What can hang from each mark
j272: j463 j806
j567: j463
j463: j272 j435 j567 j833
j435: j463 j806
j806: j272 j435 j463 j833

Each row was made from one small tree. Brackets hold a mark, then the marks that hang from it, in the order of their numbers. Every link used is in the known rows. Write each row's tree.
Known rows
(j806 j272 j435 (j463 j567 j833)): [-0.58 -1.14 -0.50 -0.26  0.47  0.68  0.94  1.05 -1.71 -0.17 -0.71  3.70
  4.28 -3.10 -1.87  4.14  0.97  0.27  3.67  1.36 -0.27 -0.16]
(j435 (j463 j567) (j806 j833)): [-1.02 -2.76 -0.59  1.36 -0.67 -1.59  0.66  1.73  2.56 -0.68 -2.49  3.61
  1.75 -5.11  0.56  1.61  0.59  1.91 -2.22 -4.02 -1.25  0.35]
(j567 (j463 j435 j833)): [ 0.11  0.78  0.11  2.81  0.57  2.12  3.21  1.07 -2.48  0.89  0.78  0.69
 -3.78  0.04  0.50 -3.69 -1.44 -1.09  0.22  2.16 -2.26 -0.55]
(j806 (j272 (j463 j435 j567 j833))): [-0.63  2.20  0.41  1.06  2.25  2.38  4.32 -0.17 -3.14 -2.26  0.06 -1.37
 -2.26 -3.42 -0.33 -1.25 -0.89 -1.56  0.76  2.60  0.25  1.08]
(j435 (j463 (j272 j806) j567 j833)): [-1.80 -1.45 -2.48  0.91  3.92  0.55  0.96  2.62  3.22  0.55 -0.84  2.47
  1.57 -2.62  0.06 -1.61 -1.58  2.51  0.86 -0.36 -2.09 -0.69]
(j435 j463): [-0.27 -0.85 -1.80  0.21  1.76  1.00  1.01  2.35  3.43  0.44 -1.67  2.32
 -0.90 -3.08  1.36 -0.99 -0.97 -1.40 -1.58 -0.08 -2.10 -0.80]
(j435 (j806 j463)): [ 1.42 -2.99 -1.50 -2.10 -0.60  0.20  1.69 -0.02  0.16 -0.13  0.46  2.96
  3.45 -2.50 -0.29  0.84  0.74  0.93 -1.15 -3.08 -2.22  1.04]
(j806 j272 j463): [ 0.16 -0.13 -0.85 -2.95  1.00  1.95  2.46  1.64  1.57 -0.96  0.84  3.03
  1.39 -2.98 -0.07 -0.15  0.67 -1.98 -0.68 -0.44 -1.55 -0.59]
(j272 (j463 j435)): [ 1.94  1.37 -0.16  1.34  3.24  2.43  2.68 -1.02 -0.86 -1.64 -0.83 -4.37
 -3.07 -2.77 -1.29 -4.35 -1.40 -1.93 -2.28  0.84 -0.13  1.94]
(j272 j806): [ 2.67  0.78 -1.21 -1.39  2.96  1.54  1.79  1.35  3.11  0.36  0.78  3.47
  1.63 -1.61  0.99 -0.73 -2.06  0.29 -1.39 -1.14 -2.31  0.07]
(j272 j463): [ 1.70  0.72 -0.51 -0.58  2.94  2.12  2.35 -0.94  0.61  0.15 -0.51 -2.46
 -1.32 -2.75 -0.73  0.10 -0.24 -1.99 -1.01  1.37 -1.78  1.16]
(j806 j272 j435 j833): [ 1.34 -0.28  1.20  1.52 -0.35  1.99 -0.76  1.41  1.01  0.81 -0.91  3.12
  0.48 -4.27 -1.04  6.74 -1.28 -5.43  0.70  0.27 -2.94 -0.44]
(j272 (j463 j435 j567) (j806 j833)): [ 1.41  2.09  1.00  1.94  4.76  0.54  1.98  0.74  3.12 -3.31 -1.25 -2.37
 -0.47 -3.87 -1.78 -5.10 -1.71  2.11 -3.88 -2.00  1.78  1.29]
(j272 (j806 j833)): [ 1.27  0.70  0.46 -0.41  2.21  0.78  0.64  2.50  5.57  0.20  0.64  3.67
  1.68 -2.38 -0.06  0.57 -2.81 -0.73 -2.23 -2.47 -2.09 -0.71]
(j567 j463): [ 2.26  0.20 -0.83  0.61  0.52  2.61  2.37  0.48 -0.37  2.31 -0.08  2.24
 -2.84 -0.86  1.39 -0.58  0.90 -1.12 -0.97  0.88 -4.03 -0.43]
(j435 (j463 j272 j567) (j806 j833)): [-0.74 -4.20 -1.77  1.77  0.66 -0.08 -0.44  1.28  2.67 -0.20 -2.02  2.29
  1.52 -5.26 -0.46  1.08  0.47  1.74 -1.98 -4.62 -2.99  0.68]
(j806 j435 (j463 j272 j567) j833): [ 0.70 -3.54 -0.74  2.02  2.28  0.39 -4.15  1.17  2.87  0.66 -2.80  0.92
  3.62 -4.42 -4.47  2.84  1.21  1.64 -0.15 -3.80 -1.63  1.09]
(j272 (j806 (j463 j833))): [-0.21 -0.05 -0.87 -2.24  2.75  0.36  1.95  2.78  4.37  0.07  1.67  3.70
  4.16 -0.76 -0.59 -1.15 -2.18  1.71 -0.06 -1.01 -0.99 -1.28]
(j463 j272 j435 j567 j833): [-1.36 -0.55 -1.64  4.11  3.06  1.91  0.77 -0.34 -3.71 -0.56 -0.83 -1.62
 -1.80 -2.32 -2.17 -3.23 -1.72  2.18  1.55 -0.29 -0.93  2.62]
(j806 j272 (j463 j435 j567) j833): [-1.70  0.43  1.21  1.33  0.98  0.46  1.04  2.49  1.87 -3.73 -1.02  1.62
  0.07 -4.95 -2.03 -2.73  0.45  0.09 -2.72 -3.01  1.58  0.20]
(j567 (j463 j272 j435 j833)): [ 0.46 -0.74 -1.02  3.35  1.77  3.30  2.03  0.58 -2.36  1.82  1.00 -0.69
 -4.31 -0.03 -0.48 -4.40 -1.43 -1.11  0.48  1.38 -3.90 -0.02]
(j463 j567): [ 1.22  0.35 -1.41  0.72  1.55  0.85  1.05 -0.11 -1.27 -0.02 -2.22  2.38
  0.01 -3.27  0.13  1.72  1.14  2.47 -0.35 -1.01 -0.87  2.05]

Write each row's tree
[ 0.73 -0.71  0.12  3.28 -0.10 -0.21  1.16 -0.30 -2.64 -2.60 -2.19  0.90
 -0.72 -4.46 -0.72 -1.98 -0.16  2.72 -2.63 -3.95  0.66  3.07] | (j463 (j435 (j806 j833)) j567)
[ 1.94 -1.83 -1.91  1.93  1.68  0.39 -1.04  0.74  0.42  0.96 -3.88  2.54
  1.04 -3.94 -0.36  2.27  0.44  0.25  0.65  0.29 -1.55  0.69] | (j806 (j435 (j463 j567)))
[ 0.72 -0.63  0.08  2.66 -1.01  1.57  3.81  0.27 -3.76  0.81  1.08  1.59
 -2.60 -0.17  0.62 -2.98 -0.99 -0.53  0.01  0.80 -2.60 -0.03] | (j567 (j463 (j435 j806) j833))
[ 0.78 -0.75 -0.02 -1.76 -0.63  1.84  4.62 -1.00 -2.61 -0.12  1.95  1.31
  1.21 -2.77  0.48  3.37 -0.67 -2.50  1.13  0.70 -2.87  0.67] | (j435 (j806 (j272 (j463 j833))))
[ 1.12  1.71 -0.31 -0.96  2.21  2.73  3.71 -1.00 -1.32 -1.11 -0.55 -0.19
 -1.29 -4.23  0.25  1.14  0.94 -1.53 -0.18  1.58 -1.23  1.15] | (j806 (j272 (j463 j567)))
[ 2.36  0.20 -0.41  1.43  2.31  1.09  3.31 -2.25 -3.30 -2.54 -1.70 -3.27
 -1.35 -3.98 -1.00 -3.54  0.56  1.86 -2.20 -0.94  0.74  3.45] | (j272 (j463 (j435 j806) j567))
[ 0.30  0.33  0.31  0.50  3.08 -0.51  0.47  2.98  5.20 -2.72 -0.71  2.31
  2.40 -3.03 -1.48 -4.70 -1.34  3.16 -3.72 -4.31  1.41  0.22] | (j272 (j806 (j463 j435 j567) j833))
[ 0.12 -1.04  0.78  2.03  0.17  1.31 -0.73  2.97  3.48  0.32 -1.96  3.43
  0.47 -4.99 -0.41  4.89 -1.44 -5.25 -0.05  0.43 -2.66 -1.75] | (j806 j272 (j435 j463) j833)
[-0.22  0.54 -0.74 -0.11  3.37 -0.31  2.13  2.29  2.29 -1.97  0.38  2.54
  3.09 -1.42 -0.93 -5.07 -1.61  3.84 -1.02 -1.64  1.41  0.05] | (j272 (j806 (j463 j435 j567 j833)))
[-1.20  0.05  0.04  2.59 -0.67  0.41  3.97 -0.23 -5.94 -2.40  0.20  2.18
 -0.05 -2.99  0.01 -0.68 -1.04  1.75  1.31 -0.06  0.60  2.11] | (j463 (j435 (j806 j272)) j567 j833)
[ 0.53 -3.09 -0.73  3.25  1.74  1.01 -3.51  2.16  4.49  1.82 -2.71  1.13
  0.61 -4.24 -2.18  3.35 -1.78 -3.28 -0.47 -1.49 -3.68 -0.59] | (j806 (j435 (j463 j272)) j833)
[ 3.14  1.82 -0.15 -0.08  5.14  2.06  3.27  0.24  2.04 -2.15  0.24 -2.79
 -0.99 -2.16 -0.48 -6.45 -2.75 -0.21 -3.09 -0.08  0.21  1.16] | (j272 (j463 j435) j806)
[-1.69 -0.15  1.03 -1.31  0.09  0.94  0.75  3.28  4.50 -1.28  0.70  3.11
  1.49 -4.00 -1.23  1.67 -0.09 -2.88 -1.73 -2.02 -1.31 -1.47] | (j806 j272 j463 j833)
[ 4.22  0.50 -0.87 -0.13  4.86  1.23  1.40 -0.92  1.24 -0.37 -1.72 -0.44
  2.44 -3.12 -1.38 -0.10 -0.14  2.22 -0.27  0.25 -0.43  1.70] | (j272 (j463 j567) (j806 j435))
[ 1.00 -2.03 -1.18  2.89  0.44  2.78  2.68 -0.42 -3.63  1.72  1.40  0.00
 -2.95 -0.20 -0.33 -3.61 -1.26 -0.57  0.52  0.15 -4.31  0.57] | (j567 (j463 j272 (j435 j806) j833))
[ 1.08 -0.22 -1.15  2.65  2.85  3.25  2.46  1.06 -0.50  1.36  1.58  0.23
 -2.91  0.43 -0.17 -5.70 -2.41 -0.15  0.05  0.79 -3.74 -0.52] | (j567 (j463 (j272 j806) j435 j833))
[ 0.71 -1.60 -3.13  0.68  4.57  1.33  0.18  1.80  3.98  0.15 -2.02  2.11
  0.59 -3.63  0.47 -3.24 -0.31  2.44 -1.41 -2.09 -2.26  0.25] | (j435 (j463 (j272 j806) j567))
[-0.45 -2.83 -1.03 -1.84 -1.05 -0.40  2.29  0.57 -0.50  0.39  1.51  3.25
  3.89 -1.59 -0.77  1.99 -0.14  0.82  0.70 -1.81 -2.15  0.37] | (j435 (j806 (j463 j833)))
[-0.88  1.19 -0.20  0.61  2.69  0.80  2.98 -0.70 -1.15 -0.12 -0.80 -1.76
 -0.17 -2.65 -1.40  1.78 -0.05  0.94  1.53  2.19 -0.32  1.24] | (j272 (j463 j567 j833))
[-2.40  0.69 -0.15  0.57  1.04  0.83  3.13  1.79 -1.77 -2.86  0.35  1.94
  0.83 -3.02 -1.00 -3.24 -0.02  1.11  0.52  0.10  1.61  0.20] | (j806 j272 (j463 j435 j567 j833))
[-1.60 -1.61 -2.27  0.35  3.73  1.46  0.97  2.99  4.56  1.34  0.42  1.92
  1.18 -1.91  0.27 -1.67 -3.06 -0.50  0.67  0.05 -3.41 -1.67] | (j435 (j463 (j272 j806) j833))
[ 1.67 -0.86 -0.30  1.47  2.78 -0.30 -1.16  3.03  5.57  0.29 -2.22  4.28
  2.82 -3.68 -0.45  1.38 -1.87  0.98 -1.20 -2.22 -1.11 -0.80] | (j272 (j806 (j435 (j463 j567)) j833))
[-2.30 -1.86 -1.12 -0.02 -1.19 -0.23  4.00  1.35 -1.08 -0.82 -0.24  5.02
  2.11 -3.90  1.79  2.24  0.14  0.88  1.47 -0.16 -1.59 -0.58] | (j435 (j463 j567 j833) (j806 j272))
[-1.69  1.11 -0.21  3.49  1.37  0.32  2.11  0.49 -3.91 -1.56 -1.28  0.42
 -1.41 -2.22 -0.86 -2.11 -1.69  2.31  1.11  0.63  1.30  1.91] | (j463 j435 j567 j833)
